In the rows, 128 means zero.
Known rows, with every step that occurs
H, F, U, N: [102 158 126 199 136 116 136 144 132 123 135 131 167 118 146 151 131 111
 100 155 136 141 147 156 155 154 145  91 115 104 141 148 128 113 145 129
 131 125 140 150 125 119 130]
U, N, A, F, H: [157 180 122 185 141 109 125 135 120 122 113 139 111 135 137 161 145 116
 117 149 140 152 116 113 157 116 136 128 117 116 134 163 132 125 106 129
 120 106  92 122 100 147 111]
A, N, E, F: [ 98  59 124  76 121 138 107 119 109 127 111 156 115 127 105 103  98 119
 119 102 121 115 131 121 131 121 109 115 131 118 127 107 121 111 143 154
 103 114 133 148 152 126  97]
U, N, H, F: [108 119 123 229 133 132 132 129 123 135 119 157 158 136 132 130 120 108
 113 146 126 130 140 146 142 148 125 107 125 121 139 139 113 116 110 141
 133 116 114 163 123 157 102]
U, N: [133 177 139 142 145 113 126 136 136 126 124  94 147 124 139 126 141 124
 111 149 130 138 113 132 139 138 137  96 144 132 158 145 110 128 132 136
 142 132 105 151 141 139 151]
F, A, N, H: [142 141 134 143 105 107 127 107 131 123 120 138  85 147 121  99 140 138
 141 116 120 110 105 105 111 100  92 114 138 137 130 114 123 157 103 144
 119 109  92 110 132 128 104]
E, F, U: [ 99 142 122 151 131 136 120 135 131 124 122 125 120  92 118 137 124 140
 108 130 131 138 163 132 134 119 132 114 123 107 130 142 136 146 169 118
 119 119 171 143 134 109 129]
F, A, N, U: [126 157 137 110 121 100 129 115 136 121 141 124 121 146 135 110 151 153
 142 111 121 110  95 137 125 120 100  96 140 144 164 116 134 145 138 141
 138 121 106 117 150 128 125]
X, F: [147 164 138  72 131 104 139 129 128 126 115  71 120 122 135 121 133 125
 143 114 125 136 123 130 131 111 129 126 150 142 119 124 125 128 135 135
 146 136 140  99 122 115 153]
X, N: [156 149 135  78 137 138 134 121 137 125 126  94  99 108 128 125 154 136
 139 132 133 137 143 108 107 124 136 157 134 141 141 131 131 139 117 114
 144 159 140 115 132 118 148]
E, N, H, F, A: [107 111 120 166  98 128 123 113 118 129 127 172 127 136 114  93 113 126
 148 116 124 110 102 113 114 126 108 121 115 117 101 118 126 153 116 139
 126 107 102 136 116 134  72]
H, F, X, N, U: [108  93 124 150 138 147 134 127 128 128 145 176 166 127 138 152 130 142
 130 118 112 112 147 172 121 155 142 152 110 142 163 117 135  90 135 105
 144 161 180 131 133 151 148]
E, N: [113 160 131  76 118 105 117 125 132 135 122 111 125 115 110  98 116 133
 130 125 125 119  93 126 112 125 130 126 134 121 121 125 113 145 147 143
 137 128 123 131 139 104 133]
E, F, X, N, U: [ 98  97 126 144 143 156 115 125 132 129 125 173 146 112 124 145 131 165
 132 102 112 124 166 158 122 149 132 154 122 140 174 120 133 113 162 100
 139 153 181 135 141 169 147]
N, U: [110 156 130 115 141 123 137 127 133 130 135 109 123 124 127 124 137 152
 129 128 118 120 130 160 117 126 122 109 144 141 165 124 130 128 150 125
 147 133 138 149 141 131 149]
X, N, P: [159  99 130  66 130 189 141 126 134 131 132 114 120 123 147 109 148 137
 157 150 151 139 146  91 108 143 136 189 138 147 115 146 127 157 117 116
 139 159 137 124 134 127 155]
U, N, H, F, A: [127 137 129 222 121 132 134 120 120 123 126 161 151 150 142 126 140 120
 128 140 135 130 126 120 138 137 115  89 129 128 139 141 123 134 102 134
 133 111  83 153 121 162  94]
F, A: [151 178 140 114 121 120 133 120 126 116 131 101 109 129 136 106 154 143
 144 134 132 126  89  98 116 105 117 103 146 144 137 138 133 157 123 121
 134 129 102 133 137 126 137]
E, N, X: [129 125 136  80 125 124 111 132 146 142 142 107 137 136  97 117 106 129
 133 126 115 130  97 136 110 118 144 138 133 128 107 114 126 151 149 125
 126 128 116 129 140 104 145]
H, F: [126 130 124 135 133 134 131 130 115 132 136 129 150 125 127 117 118 114
 126 149 131 122 107 138 126 125 132 128 126 128 117 135 123 122 126 128
 134 128 151 148 138 117 126]
X, F, A, N: [160 166 143  59 110  80 132 120 128 114 122  80 107 147 142 106 147 130
 157 102 125 123  94 106 134 108 105 109 143 146 124 116 131 144 122 149
 140 125 106  66 135 107 130]
E, N, P: [122 102 124  57 115 149 126 132 130 141 132 125 140 130 131  85 110 132
 149 143 144 119  94 105 112 150 131 152 137 126  98 137 108 164 142 147
 130 125 120 139 142 109 137]
X, F, E: [138 153 133  58 128 114 140 130 142 123 124  69 123 125 140 129 139 129
 133 114 149 140 116 123 142 137 123 108 137 133 104 125 143 116 114 137
 143 141 121 102 119 115 141]
X, N, H, F, E: [131  82 115 144 125 172 138 116 135 134 130 169 113 125 123 141 136 120
 128 129 149 132 173 120 119 150 121 151 102 117 110 126 145 109  77 115
 132 147 132 139 112 140  99]
F, X, N: [147 128 139 103 133 129 127 126 134 122 128 126 121 119 134 138 141 139
 135 117 110 120 122 124 105 130 143 162 130 151 152 121 123 120 126 105
 136 161 154 109 134 133 168]
H, F, E, N, U: [ 75 113 114 101 122 131 125 129 141 142 150 163 173 127 118 120 110 137
 119 122 142 112 114 169 142 171 122 100 106 103 117 123 141 104 138 145
 144 126 127 159 133 121  96]
H, F, X: [120 111 127 162 127 125 124 134 112 128 139 160 174 129 134 134 106 123
 123 137 107 102  90 153 124 136 141 131 121 132 127 124 116 101 134 120
 125 133 164 140 141 128 140]
A, F, X, N: [149 171 129  95 144 117 113 134 117 129 138 128 130 116 126 162 126 138
 134 118 106 131 117 128 127 120 149 183 113 143 143 120 124 116 118  99
 130 154 166 103 131 133 165]
H, F, X, N: [134  94 128 143 129 142 125 128 120 126 138 163 156 122 138 142 125 121
 132 129 117 117 127 134 118 143 148 166 109 142 137 123 125 101 118 104
 134 159 173 117 130 134 146]
A, N, H: [128 118 127 136 118 103 125 118 127 134 113 135  92 137 109 108 119 128
 120 119 118 110 118 125 112 107 105 131 133 130 132 111 110 141 112 150
 122 114 122 120 135 119 114]
U, N, X, F: [155 147 147 114 150 113 132 140 144 130 128  68 156 151 135 151 132 117
 134 126 124 160 129 144 156 128 150 116 152 146 133 125 129 122 138 126
 141 140 104 109 126 133 172]
A, F, E: [137 198 121  69 141 120 120 138 124 137 149 100 127 121 121 149 127 133
 113 142 142 137  99 124 150 125 127 130 119 120 114 132 136 120 104 122
 127 130 126 137 139 119 135]
N, X: [153 125 139 111 139 146 126 134 137 134 147  88 128 139 111 137 120 130
 130 142 125 138 111 141 118 106 143 140 146 146 118 119 135 139 133 109
 123 136 122 135 142 115 165]
U, N, X, F, H: [159 159 144 151 140 108 133 138 147 122 118  89 131 162 138 182 145 125
 143 127 130 171 113 140 158 117 141 118 136 147 127 147 147 128 129 121
 140 131 100 101 106 134 162]

Rows
[114 163 113 106 121  92 120 137 125 132 128 123 106 100 113 130 111 120
 113 114 125 126 146 117 130 111 138 150 107  86 101 119 129 142 147 133
 108 101 132 101  98 100 102]  E, N, A, F, U
[157 157 120 108 139 126 125 132 110 134 126 111 109 117 120 127 123 117
 121 138 126 127 130 109 126 102 134 154 133 121 116 126 124 133 116 124
 117 113 118 117 118 131 122]  N, A, F
[112 101 115 187 124 146 145 121 135 126 123 160  93 105 124 149 136 124
 123 122 131 135 213 126 113 128 132 157  97 114 120 126 144 131 116 107
 127 138 169 120  97 125 108]  X, N, H, F, U
[142 156 130 142 119 138 131 124 112 118 143 135 146 133 140 109 143 124
 145 143 134 121  95 114 120 122 122 109 132 136 119 138 136 134 114 122
 132 126 120 139 132 123 112]  H, F, A
[130 121 124 186 111 144 134 115 113 124 129 161 121 141 128 109 133 127
 144 137 129 116 123 112 112 115 107 114 129 131 113 126 133 144 102 123
 125 113 113 140 120 142  91]  N, H, F, A
[162 131 141  74 139 123 131 134 136 133 130  67 127 140 123 140 130 124
 146 121 121 148 125 141 133 105 140 139 148 150 110 112 141 130 136 117
 135 138 132  98 126 116 174]  N, X, F
[118  98 122 207 130 129 141 140 130 120 126 140 153 115 151 135 134  95
  92 146 140 134 178 134 147 149 145 100 116  97 130 146 132 113 132 135
 117 111 117 135 105 126 102]  H, F, U, N, A
[ 94 121 116 207 121 127 142 126 125 128 126 155 115 116 121 142 117 122
 108 136 128 123 175 145 121 125 123 118 110 106 112 128 135 129 129 121
 118 114 161 141 107 118 107]  N, H, F, U
[ 85  82 118 184 104 111 116 124 119 140 125 200 158 133 108 118  75 121
 126 109 102  93 102 155 115 147 128 139 107 114 110 109 105 115 135 136
 121 114 145 132 121 140 101]  E, N, H, F, X
[114  95 115 164 120 149 136 123 128 136 135 159 131 133 119 129 117 118
 112 134 145 120 137 137 130 145 112 115 113 113  96 127 136 113  88 131
 124 121 122 156 120 134  91]  N, H, F, E
[122 175 121 141 147 130 130 151 127 135 145 119 161 128 160 161 128 131
 113 166 145 155 140 119 165 151 145 142 121 112 121 163 124 149 147 125
 120 118 135 146 130 128 154]  A, F, U, N, P
[149 177 132 105 124 101 143 127 129 114 106  97  93 134 133 146 150 137
 154 120 130 148 105 118 134  99 123 128 135 145 116 149 143 131 119 131
 147 131 138  89 101 116 145]  X, F, H
[167  71 134 115 127 144 134 119 132 123 121 139 103 118 137 126 142 124
 131 113 119 115 157 106  93 129 144 174 131 140 140 116 122 120 113 110
 122 151 128  92 110 147 142]  F, X, N, A
[149 124 134 155 137 128 133 131 135 127 116 101 128 128 145 112 145 109
 108 144 135 132 139 117 128 133 139 108 146 122 153 138 113 124 117 140
 129 119  78 134 119 149 123]  U, N, A
[157 115 138  90 134 123 115 131 140 135 147 102 124 150 108 130 114 125
 123 134 119 126  93 136 123 107 131 140 135 138 121 107 131 140 129 126
 115 125 119 110 157 102 155]  A, N, X
[111 105 121 198 134 139 124 137 138 123 109 131 130 101 138 131 134 119
  92 136 141 146 199 116 147 145 140  92 126  95 148 149 129 130 154 129
 112 104 122 137 111 140 105]  E, F, U, N, A
[103  90 127 252 129 117 124 131 120 133 123 184 181 144 138 148 106 114
 109 134  98 113 118 161 142 158 135 115 119 127 149 129 104  99 120 133
 124 118 128 156 128 169 119]  U, N, H, F, X
[152 152 123 128 142 128 122 139 131 130 134 112 142 127 140 145 140 109
  94 142 152 143 134 114 161 148 135 119 122 109 127 141 131 110  96 134
 119 116  76 134 120 148 111]  U, N, A, F, E
[119 104 117 184 126 141 134 122 116 136 124 160 127 127 118 118 113 117
 125 138 123 115 137 140 116 120 121 130 124 123 111 123 120 127 110 132
 128 119 142 150 120 137 102]  N, H, F
[135 109 139  63 107 110 123 111 114 112 128 134  99 148 126  93 132 128
 146 104 125 105  97 103 117 107  98 103 142 138 136 106 129 126 115 154
 109 118  78 124 142 121 105]  F, A, N, E
[119  92 118 171 117 118 125 120 116 137 124 166 123 143 112 117 103 109
 116 126 122 104 122 143 121 122 111 133 113 118 114 111 115 121 107 148
 119 110 140 127 134 114  93]  A, N, H, F
[124  93 128 135 135 157 111 128 126 127 119 152 136 106 124 139 122 141
 133 114 116 130 142 120 118 137 140 163 121 137 148 128 125 115 146 101
 128 151 176 121 142 149 145]  E, F, X, N
[ 83 147 121  75 123 119 124 124 152 139 144 130 140 121 117 115 122 152
 122 110 140 119 115 159 133 157 116  94 123 114 134 120 138 124 143 141
 147 131 114 147 136 123 116]  F, E, N, U
[ 76  80 121 121 123 149 120 130 117 118 112 147 114 101 107 132 109 132
 114 108 128 131 189 134 134 119 123 111 124 106 122 124 140 117 169 130
 103 116 151 163 121 127 109]  N, E, F, U
[100 153 131 215 131 105 139 133 143 124 114 121 115 118 131 151 138 130
  94 131 125 139 174 142 135 135 126  94 127 113 150 138 121 138 131 131
 127 113 115 143 110 137 130]  F, U, N, H
[ 93  98 125 177 131 146 113 129 116 115  97 174 130 136 120 144 125 128
 126 122 138 149 137 124 157 129 118  99 125 120 149 156 135 106 141 138
 117 111 105 177 120 164 100]  U, N, E, F, H
[124 123 121 117 127 150 131 131 127 131 149 130 150 130 133 131 127 115
 115 147 152 122 110 133 138 148 127 108 115 118  99 137 139 101 104 131
 132 135 128 151 136 115 114]  H, F, E
[162 118 142  55 130  99 126 132 139 132 132  77 125 151 119 133 119 120
 141 110 117 135 108 139 133 104 131 143 140 148 110 100 134 128 133 135
 128 128 127  71 141 100 155]  A, N, X, F
[ 90 162 126  95 128 108 124 123 140 138 134 125 130 120 113 101 118 152
 135 111 118 115 118 165 118 135 122 108 134 124 152 118 122 137 166 144
 149 127 130 141 137 121 135]  E, N, U
[149  99 129  70 122 141 129 129 128 138 137 120 126 151 142  97 121 130
 141 147 145 115  93 104 119 136 119 148 138 136 107 132 112 155 126 148
 122 123 127 122 159 109 140]  A, N, P
[144 139 138 103 132 112 142 142 148 123 133  69 117 127 122 163 132 129
 135 116 123 151 159 145 137 108 147 134 134 135 109 114 153 132 158 109
 128 135 149  85 108  98 174]  N, X, F, U
[123 175 132  97 127  87 145 136 140 117 117  69 102 109 137 140 141 130
 132 107 130 142 157 138 138 114 131 118 134 126 117 127 139 132 155 129
 139 133 160  88 107  98 154]  X, F, U
[150 172 126 141 149 113 120 137 117 134 126 104 134 128 133 133 131 109
 104 144 131 141 130 117 148 125 142 130 131 116 141 140 116 122 117 135
 122 112  94 132 117 153 119]  U, N, A, F
[159 113 133  76 108 143 133 121 127 124 141 123 127 158 152  88 146 136
 160 145 145 115  76  77 121 133 108 136 142 143 113 138 122 174 120 143
 119 120  95 116 156 117 132]  F, A, N, P
[154  66 132  89 128 170 136 130 134 131 135 143 142 135 157 132 133 146
 156 141 131 123 127 109 104 156 142 190 131 154 125 135 116 139 126 108
 126 161 152 120 137 144 169]  F, X, N, P
[112  62 124  74 135 184 117 117 116 123 107 147 100 106 108 112 120 130
 137 104 130 139 192 107 114 125 126 151 128 130 135 121 138 108 135 123
 120 146 145 151 127 146 111]  X, N, E, F
[ 98  79 119 130 120 159 117 122 110 116 101 175  96 124 106 133 118 137
 138 116 135 135 133 119 136 104 112 124 126 126 120 144 145 117 139 131
 109 115 129 163 117 141 100]  N, E, F, H
[147 136 124 137 133 108 120 135 109 130 131 138 129 123 127 140 110 122
 114 126 102 112 105 125 129 112 139 162 129 127 128 113 114 116 125 118
 109 117 133 110 120 142 135]  N, A, F, X
[151 162 140  98 113 100 123 118 127 119 134 112 105 142 132  99 148 137
 142 127 126 115  73  99 118 111 105 107 140 140 138 121 128 149 119 141
 125 122  98 106 150 105 127]  F, A, N
[125 147 132  95 145 145 142 122 143 127 135 113 107 112 129 131 155 155
 139 118 129 134 171 145 111 132 130 142 133 148 173 126 139 127 135 114
 155 160 149 129 132 137 154]  X, N, U
